Each row was made from one small tree. Brackets hold a mark, then the marks that hang from it, in the order of their numbers. Every link used is in the known rows. Write each row's tree.
Known rows
[q670 [q995 q957]]: [-11,6,-4,0,-6,5,-18,-2,-3,-1,5,-7,4,8,-8,-4,-11,-1,6,0,4,-3,-7,-7,8,-6,4,7,0,2,-3,-10,-2,6,4]
[q755 q44 q624]: [-6,9,-9,-14,-5,14,-11,-19,-11,-1,3,2,1,-1,-4,-5,-9,-2,6,1,-1,-7,15,14,18,-7,8,8,6,1,6,-11,-12,11,3]
[q755 [q44 [q905 q52]] q624]: [-10,14,-16,-15,-4,14,-8,-13,-10,-2,3,8,0,4,4,-3,-11,-1,8,-2,-6,-3,8,18,12,-12,9,5,4,-5,8,-14,-11,5,7]
[q670 [q995 [q957 q195]]]: [-14,-4,-2,-2,-10,3,-17,-6,-6,3,9,-6,7,8,-9,-5,-10,-1,6,0,5,1,-5,-9,4,-11,13,2,3,2,-1,-9,-5,9,4]
[q44 [q905 q266] [q957 q195 q995]]: [-12,2,-17,-6,-9,20,1,6,-10,3,8,9,-2,13,3,1,-11,-2,8,-1,-2,-5,-11,-12,-15,2,12,-2,0,-3,7,-2,-8,6,7]
[q44 [q905 q52]]: [-8,8,-12,-8,1,7,-3,2,-3,0,1,4,0,5,3,6,-8,-1,8,-3,-7,3,-6,6,-6,-2,1,1,0,-8,2,-7,-5,4,7]
[q905 [q52 [q670 q995]]]: [-14,12,-6,-6,-4,10,-7,0,-1,1,6,-1,-1,5,-4,2,-10,-4,5,-2,4,1,7,-11,17,-8,-2,8,3,-1,1,-10,-5,6,7]
[q708 [q798 [q670 q995] [q905 q266]]]: [4,24,-15,-8,0,-10,-23,4,0,-5,10,-9,4,-1,-15,-3,-10,-13,5,6,-5,-3,0,-8,21,8,3,5,-9,0,10,-1,-7,15,9]
[q708 [q798 q670 q905]]: [2,18,-14,-7,2,-17,-12,3,-2,-2,10,-4,5,-9,-15,2,-7,-10,6,4,-14,-1,1,-3,13,6,3,4,-5,-4,8,-2,-13,18,1]
[q798 q670 q708 q905]: [3,8,-10,-11,4,-13,-3,10,2,4,8,-6,-3,-13,-13,3,-5,-9,6,1,-16,4,-6,3,5,5,-2,6,3,-4,5,-3,-17,15,-1]
[q798 q670 q708]: [1,7,-7,-10,3,-3,3,-2,2,9,4,3,1,-9,-4,7,-4,-2,5,-1,-12,2,-3,2,5,6,-3,4,6,-5,2,0,-15,15,0]
[q670 q995]: [-2,3,-3,-5,-6,11,-8,-1,-2,-4,4,-6,0,9,-6,2,-8,-4,5,1,5,-3,-3,-4,3,5,2,5,-1,4,-2,-3,-6,9,6]
[q798 [q670 [q995 q957]] [q905 q266]]: [-5,16,-13,-4,0,-9,-26,14,-2,0,9,-13,3,0,-16,-8,-15,-9,6,0,-4,1,-8,-6,20,-5,0,7,-3,1,5,-8,-4,11,6]
[q624 q957]: [-1,6,-11,-4,-2,11,-2,-15,0,1,4,1,-3,1,-5,3,-11,0,7,1,-1,-2,6,-3,-2,1,4,6,2,0,-2,2,-7,9,3]
[q905 [q266 q957]]: [-6,11,-11,-6,3,17,-19,-3,-3,6,5,3,0,-4,4,6,-8,-4,3,3,3,0,11,-11,21,2,-2,6,6,-8,0,-4,-2,9,10]
[q44 [q905 q52 q266]]: [-9,17,-16,-10,4,11,-14,0,-4,3,-3,3,-1,5,4,4,-11,-2,8,-4,-5,2,-4,1,1,0,0,0,1,-9,5,-5,0,4,11]
[q905 q52]: [-8,3,-7,-11,2,6,-9,-4,-1,5,3,2,-1,-1,-2,7,-5,-3,7,-2,-3,5,2,2,14,-2,-2,4,5,-5,-1,-5,-4,8,6]
[q957 [q52 q670] q195 q995]: [-25,-10,-6,0,-12,11,-2,12,-11,6,12,13,1,6,-4,0,-9,-5,6,3,1,4,6,-18,4,-21,11,4,13,-3,3,-5,-12,7,2]
[q708 [q798 [q905 q52 q266]]]: [-7,22,-15,-11,3,-5,-32,-3,1,1,5,-4,-1,-7,-8,2,-6,-11,7,5,-7,3,6,-7,26,4,2,5,-2,-8,8,-7,0,10,11]
[q624 [q957 q995]]: [-5,0,-12,1,-6,17,-1,-5,-1,1,9,7,-5,6,-4,5,-11,-2,8,2,1,-1,3,-8,3,-4,9,9,3,0,-4,4,-8,8,1]
[q52 q670 q905]: [-11,13,-9,-2,3,5,-6,-4,-6,7,-1,6,3,10,-3,2,-12,0,3,-3,-2,-5,19,-24,1,-6,2,2,8,-4,-3,-8,-10,11,1]
[q995 [q957 [q52 q708]]]: [-23,-7,-9,-2,-2,-1,-21,5,-13,4,8,3,8,1,-16,-2,-10,3,7,5,-3,7,-11,-3,11,-20,-4,3,14,-5,2,-7,-4,7,6]
[q52 [q670 q995] q708 [q905 q44]]: [-10,11,-10,-5,4,5,-11,-5,-10,8,2,7,1,23,-11,5,-16,4,3,-3,8,-2,6,-17,12,-9,-3,0,9,-1,1,-13,-10,14,1]
[q708 [q798 q670 [q905 q44 q266]]]: [5,29,-18,-12,9,-13,-23,-2,-2,4,0,-2,-1,-4,-11,2,-9,-12,5,1,-8,0,1,-1,25,12,-1,3,-4,-7,14,-9,-9,20,2]
[q624 [q957 q52 q195]]: [-9,-12,-10,-4,-9,8,-4,-11,-3,4,11,8,-1,2,-5,-1,-7,0,8,5,-3,8,6,-4,-4,-12,11,0,8,0,0,4,-11,7,6]
[q995 [q957 q52]]: [-19,-2,-7,1,-4,1,-19,3,-6,2,3,2,4,1,-8,-5,-8,-1,7,3,-4,4,-5,-5,9,-14,2,5,10,-4,0,-9,-4,5,5]
[q44 [q957 [q52 q708 q905]]]: [-11,-9,-13,-7,0,6,-9,1,-10,5,8,13,1,13,-12,2,-5,4,7,5,-7,2,-4,-13,2,-6,-7,-3,12,-5,0,-2,-11,9,6]
[q624 [q957 [q52 q670 [q708 q798]]]]: [-19,15,-18,1,-5,3,-9,-14,-9,0,12,14,4,-1,-14,1,-14,3,5,9,-3,0,9,-16,8,-16,3,6,8,-6,7,1,-9,8,7]
[q995 [q957 [q52 q708] q195]]: [-26,-16,-8,-4,-7,-4,-18,1,-15,8,13,5,11,3,-16,-3,-10,4,7,4,-3,10,-9,-5,8,-25,5,-2,16,-6,2,-6,-7,9,6]
[q52 [q670 q995] q708 q905]: [-13,8,-8,-2,-1,6,-10,-1,-10,4,7,4,7,18,-13,3,-15,3,3,0,4,-3,9,-23,6,-12,-2,2,8,0,-2,-6,-10,11,4]
[q266 [q957 [q52 q905] q995]]: [-14,-13,-10,4,-2,17,-15,13,-3,7,14,22,1,12,3,5,-5,-3,7,8,-2,5,14,-23,21,-14,5,6,15,-10,-8,-1,-9,8,3]
[q755 q44]: [-4,13,-7,-7,-3,11,-6,-10,-8,-1,0,2,-2,2,-8,-1,-7,-2,5,2,2,-2,9,4,7,-4,5,2,3,1,3,-8,-11,11,6]

Which tree is each row?
[-22,-10,-5,-5,-13,6,-7,6,-14,2,16,4,7,10,-15,-3,-11,0,4,5,5,6,0,-14,6,-22,3,0,12,1,6,-5,-11,7,8]
[q957 [q52 [q670 q995] q708] q195]
[-18,-22,-12,-1,-12,12,-3,1,-11,6,21,17,2,9,-13,4,-11,1,9,8,-1,10,-3,-6,5,-22,12,1,13,-2,0,8,-11,8,5]
[q624 [q957 [q52 q708] q195 q995]]
[-27,6,-7,-4,-8,3,-15,-3,-5,7,11,-2,5,6,-6,-4,-12,0,6,-4,4,5,4,-16,16,-23,9,5,6,-2,2,-16,-4,7,5]
[q905 [q52 [q670 [q995 [q957 q195]]]]]
[9,17,-12,-12,5,-4,-19,11,-1,2,3,-9,-6,5,-12,0,-12,-13,5,-2,0,2,-7,3,23,9,-4,3,-3,2,9,-10,-9,15,3]
[q798 [q670 q995] [q905 q44 q266]]
[-24,-7,-10,2,-3,8,-10,14,-14,9,10,21,5,16,-12,4,-12,2,5,4,-1,3,8,-25,12,-24,1,3,18,-7,-2,-3,-11,9,3]
[q957 [q52 q670 q708 q905] q995]
[-14,24,-13,-12,7,9,-17,-8,-4,12,-5,4,-6,3,2,6,-12,-3,4,-7,4,3,10,-7,28,-2,-6,5,9,-9,7,-16,-2,9,6]
[q905 q44 [q52 q670] q266]
[-4,18,-20,-8,-8,18,1,-22,-9,-6,4,8,-2,6,1,-7,-17,3,8,1,-5,-9,12,13,-5,-8,16,8,0,0,7,-7,-14,5,4]
[q755 [q44 q905] [q624 q957]]
[-7,8,-8,-2,-2,-4,-10,3,-3,1,9,-5,8,2,-11,-2,-12,-2,6,-2,-1,0,-9,-3,12,-6,1,6,0,2,0,-6,-7,12,1]
[q798 [q670 [q995 q957]]]
[-11,-18,-6,-4,-3,7,-12,4,-8,14,4,21,0,23,-1,4,-5,-3,7,2,0,8,5,-13,12,-12,13,-5,14,-6,-2,-6,-13,13,-1]
[q957 [q52 [q905 q44]] q195 q995]
[-17,-6,-5,-1,-9,6,-9,2,-7,5,9,9,5,19,-6,-6,-9,-1,4,3,2,3,16,-28,2,-18,9,-2,11,1,-2,-6,-13,8,6]
[q957 [q52 [q670 q995] q905] q195]
[-18,0,-15,-8,3,22,-20,9,-6,12,18,13,1,0,-1,14,-10,-3,7,4,4,9,4,-11,41,-14,-4,8,13,-14,0,-2,2,9,11]
[q905 [q52 q708] [q266 [q957 q995]]]
[-18,4,-15,-1,-5,8,-3,-3,-10,2,11,10,-1,1,-14,1,-16,4,5,5,-2,5,6,-11,3,-20,-3,6,12,-3,3,1,-11,6,6]
[q624 [q957 [q52 q670 q708]]]
[-22,-26,-9,-3,-9,15,-9,14,-13,9,25,18,6,4,-6,7,-6,-1,6,10,3,11,0,-11,21,-24,6,3,18,-9,0,0,-9,9,6]
[q266 [q957 [q52 q708] q195 q995]]
[-19,-12,-3,-1,-12,2,-20,2,-7,2,11,-1,7,10,-9,-9,-8,-2,6,4,2,7,-7,-8,7,-18,10,1,7,1,-1,-8,-6,5,7]
[q670 [q995 [q957 q52 q195]]]
[-16,12,-12,-1,2,9,-20,1,-7,7,-3,11,2,11,-2,-3,-12,-2,3,1,-2,0,20,-28,10,-11,-1,0,13,-7,0,-5,-6,7,8]
[q957 [q52 q670 [q905 q266]]]
[-16,19,-15,-5,1,7,2,5,-6,1,1,5,0,3,3,4,-13,0,6,-6,-5,0,2,-7,-5,-8,0,4,3,-8,5,-11,-7,4,5]
[q44 [q905 [q52 q670]]]
[-9,13,-6,0,-2,9,-8,-2,-4,2,2,2,2,17,-5,-1,-12,0,3,-1,4,-6,15,-26,2,-5,3,4,4,1,-4,-7,-9,10,3]
[q52 [q670 q995] q905]
[-5,14,-11,-15,9,9,-21,-9,0,12,-6,3,-7,4,2,7,-8,-4,6,-5,3,7,3,4,28,4,-5,2,6,-8,5,-12,0,10,7]
[q905 q44 q52 q266]
[-4,10,-16,-14,10,10,-17,-11,-10,13,-2,10,-4,17,-8,8,-10,4,5,-2,0,-2,-1,-12,13,8,-8,-5,9,-6,4,-9,-7,15,5]
[q52 q708 [q905 [q44 q957] q266]]
[-28,-14,-8,-2,-11,8,-2,13,-17,8,17,14,5,6,-13,3,-12,-1,6,4,2,6,1,-16,7,-26,7,1,18,-4,4,-3,-13,9,4]
[q957 [q52 q670 q708] q195 q995]
[-11,8,-14,-14,6,-1,-28,8,-6,6,7,-6,-2,-3,-17,5,-10,-7,7,2,-4,10,-2,1,24,-7,-7,3,6,-7,6,-5,-1,10,11]
[q798 [q905 [q52 q708] q266]]
[-27,2,-8,-2,-10,1,-13,-2,-15,6,14,-3,12,9,-17,-4,-17,4,4,-1,7,1,-3,-17,6,-24,7,3,9,0,4,-12,-7,10,5]
[q52 [q670 [q995 [q957 q195]]] q708]
[-18,-14,-5,1,-8,1,-25,-1,-6,6,9,6,9,20,-8,-9,-8,1,6,4,-1,7,3,-20,6,-20,13,-3,10,-1,-5,-7,-7,7,6]
[q670 [q995 [q957 [q52 q905] q195]]]
[-20,18,-19,0,-2,18,-10,14,-9,1,6,11,0,1,8,-3,-15,-2,3,4,-2,0,10,-21,4,-11,-2,6,9,-12,6,-9,-5,1,12]
[q44 [q905 [q266 [q957 [q52 q670]]]]]
[-8,17,-13,-8,4,8,-1,-9,-7,9,-4,10,-8,14,-1,3,-11,3,4,-5,-1,-7,9,-21,2,6,-4,0,7,-4,3,-16,-14,13,-3]
[q52 q670 [q905 [q44 q957]]]
[-15,20,-9,-3,-6,2,-11,-9,-9,-3,11,1,9,7,-16,3,-13,0,3,5,6,-7,3,-17,11,-5,1,6,2,-1,6,-6,-7,11,7]
[q52 [q670 q995] [q708 q798]]
[6,11,-12,-14,7,-14,-5,6,2,9,2,-2,-9,-9,-11,5,-5,-8,6,-2,-12,5,-7,9,14,10,-4,4,4,-5,7,-10,-19,17,-5]
[q798 q670 q708 [q905 q44]]
[-19,-21,-7,-1,-10,17,-8,12,-7,7,20,16,2,3,2,4,-3,-5,7,9,2,8,5,-13,19,-18,10,5,13,-8,-2,-2,-10,8,5]
[q266 [q957 q52 q195 q995]]
[-8,18,-21,-11,6,-10,-3,-2,-7,2,11,11,12,1,-9,12,-10,2,8,0,-14,5,-10,4,8,-4,-2,-1,0,-12,11,0,-8,13,7]
[q44 [q905 [q52 [q708 [q798 q670]]]]]
[-7,4,-17,-20,6,-1,-11,5,-7,6,8,-1,-12,1,-15,7,-6,-3,9,0,-5,7,-15,8,20,3,-11,2,5,-6,9,-15,-9,12,2]
[q798 [q905 [q44 q957] [q52 q708]]]
[-14,16,-10,-11,1,-4,-10,7,3,7,6,-4,-10,-11,-8,1,-7,-7,6,0,-10,5,6,-10,11,-6,-1,9,8,-7,4,-14,-12,7,3]
[q798 q708 [q905 [q52 q670]]]
[-12,4,-15,-10,3,5,-2,3,-9,2,5,6,4,5,-6,9,-11,3,8,-2,-6,5,-12,5,-2,-8,-3,-1,5,-9,4,-5,-5,6,8]
[q44 [q905 [q52 q708]]]
[-9,-1,-10,-2,4,13,-25,4,-5,11,-3,19,-5,21,0,3,-9,-4,6,1,1,4,6,-15,22,-5,4,0,13,-7,-1,-5,-5,10,4]
[q957 [q52 [q905 q44 q266]] q995]
[-12,19,-14,-8,11,5,-19,-8,-12,16,-5,10,1,16,-8,7,-17,4,2,-5,4,-2,13,-20,17,-6,-5,-2,14,-8,4,-12,-7,15,3]
[q52 q670 q708 [q905 q44 q266]]
[5,7,-8,-9,-1,-8,-6,13,5,0,11,-10,-4,-5,-14,-1,-6,-11,6,3,-11,3,-9,1,8,6,-1,7,-1,2,3,-3,-16,12,2]
[q798 [q670 q995] q708 q905]
[-17,-3,-8,3,1,-1,-24,1,-6,6,0,9,6,10,-7,-5,-8,3,6,3,-7,4,4,-17,8,-17,4,0,12,-7,-5,-8,-6,7,3]
[q995 [q957 [q52 q905]]]
[-16,-3,-3,2,-9,5,-22,5,-4,-3,7,-2,3,8,-9,-9,-9,-2,7,5,2,3,-8,-7,11,-13,3,7,5,1,-2,-9,-3,4,7]
[q670 [q995 [q957 q52]]]
[0,7,-11,-11,6,8,-4,-11,-4,8,-3,8,-8,15,-1,5,-6,2,6,-4,-3,-4,2,-10,3,13,-3,-2,5,-3,-1,-12,-11,14,-2]
[q52 [q905 [q44 q957]]]
[-7,12,-13,-13,4,2,-27,7,0,3,2,-7,-6,-5,-8,1,-8,-10,7,1,-5,7,3,-1,22,0,-2,5,2,-6,4,-7,-1,8,10]
[q798 [q905 q52 q266]]
[-1,11,-11,-7,-1,-6,-7,-6,-6,-1,15,2,13,4,-18,7,-9,-1,5,5,-2,-1,-7,-3,16,1,-2,3,-2,-1,7,3,-10,17,6]
[q52 [q708 [q798 [q670 q995]]]]
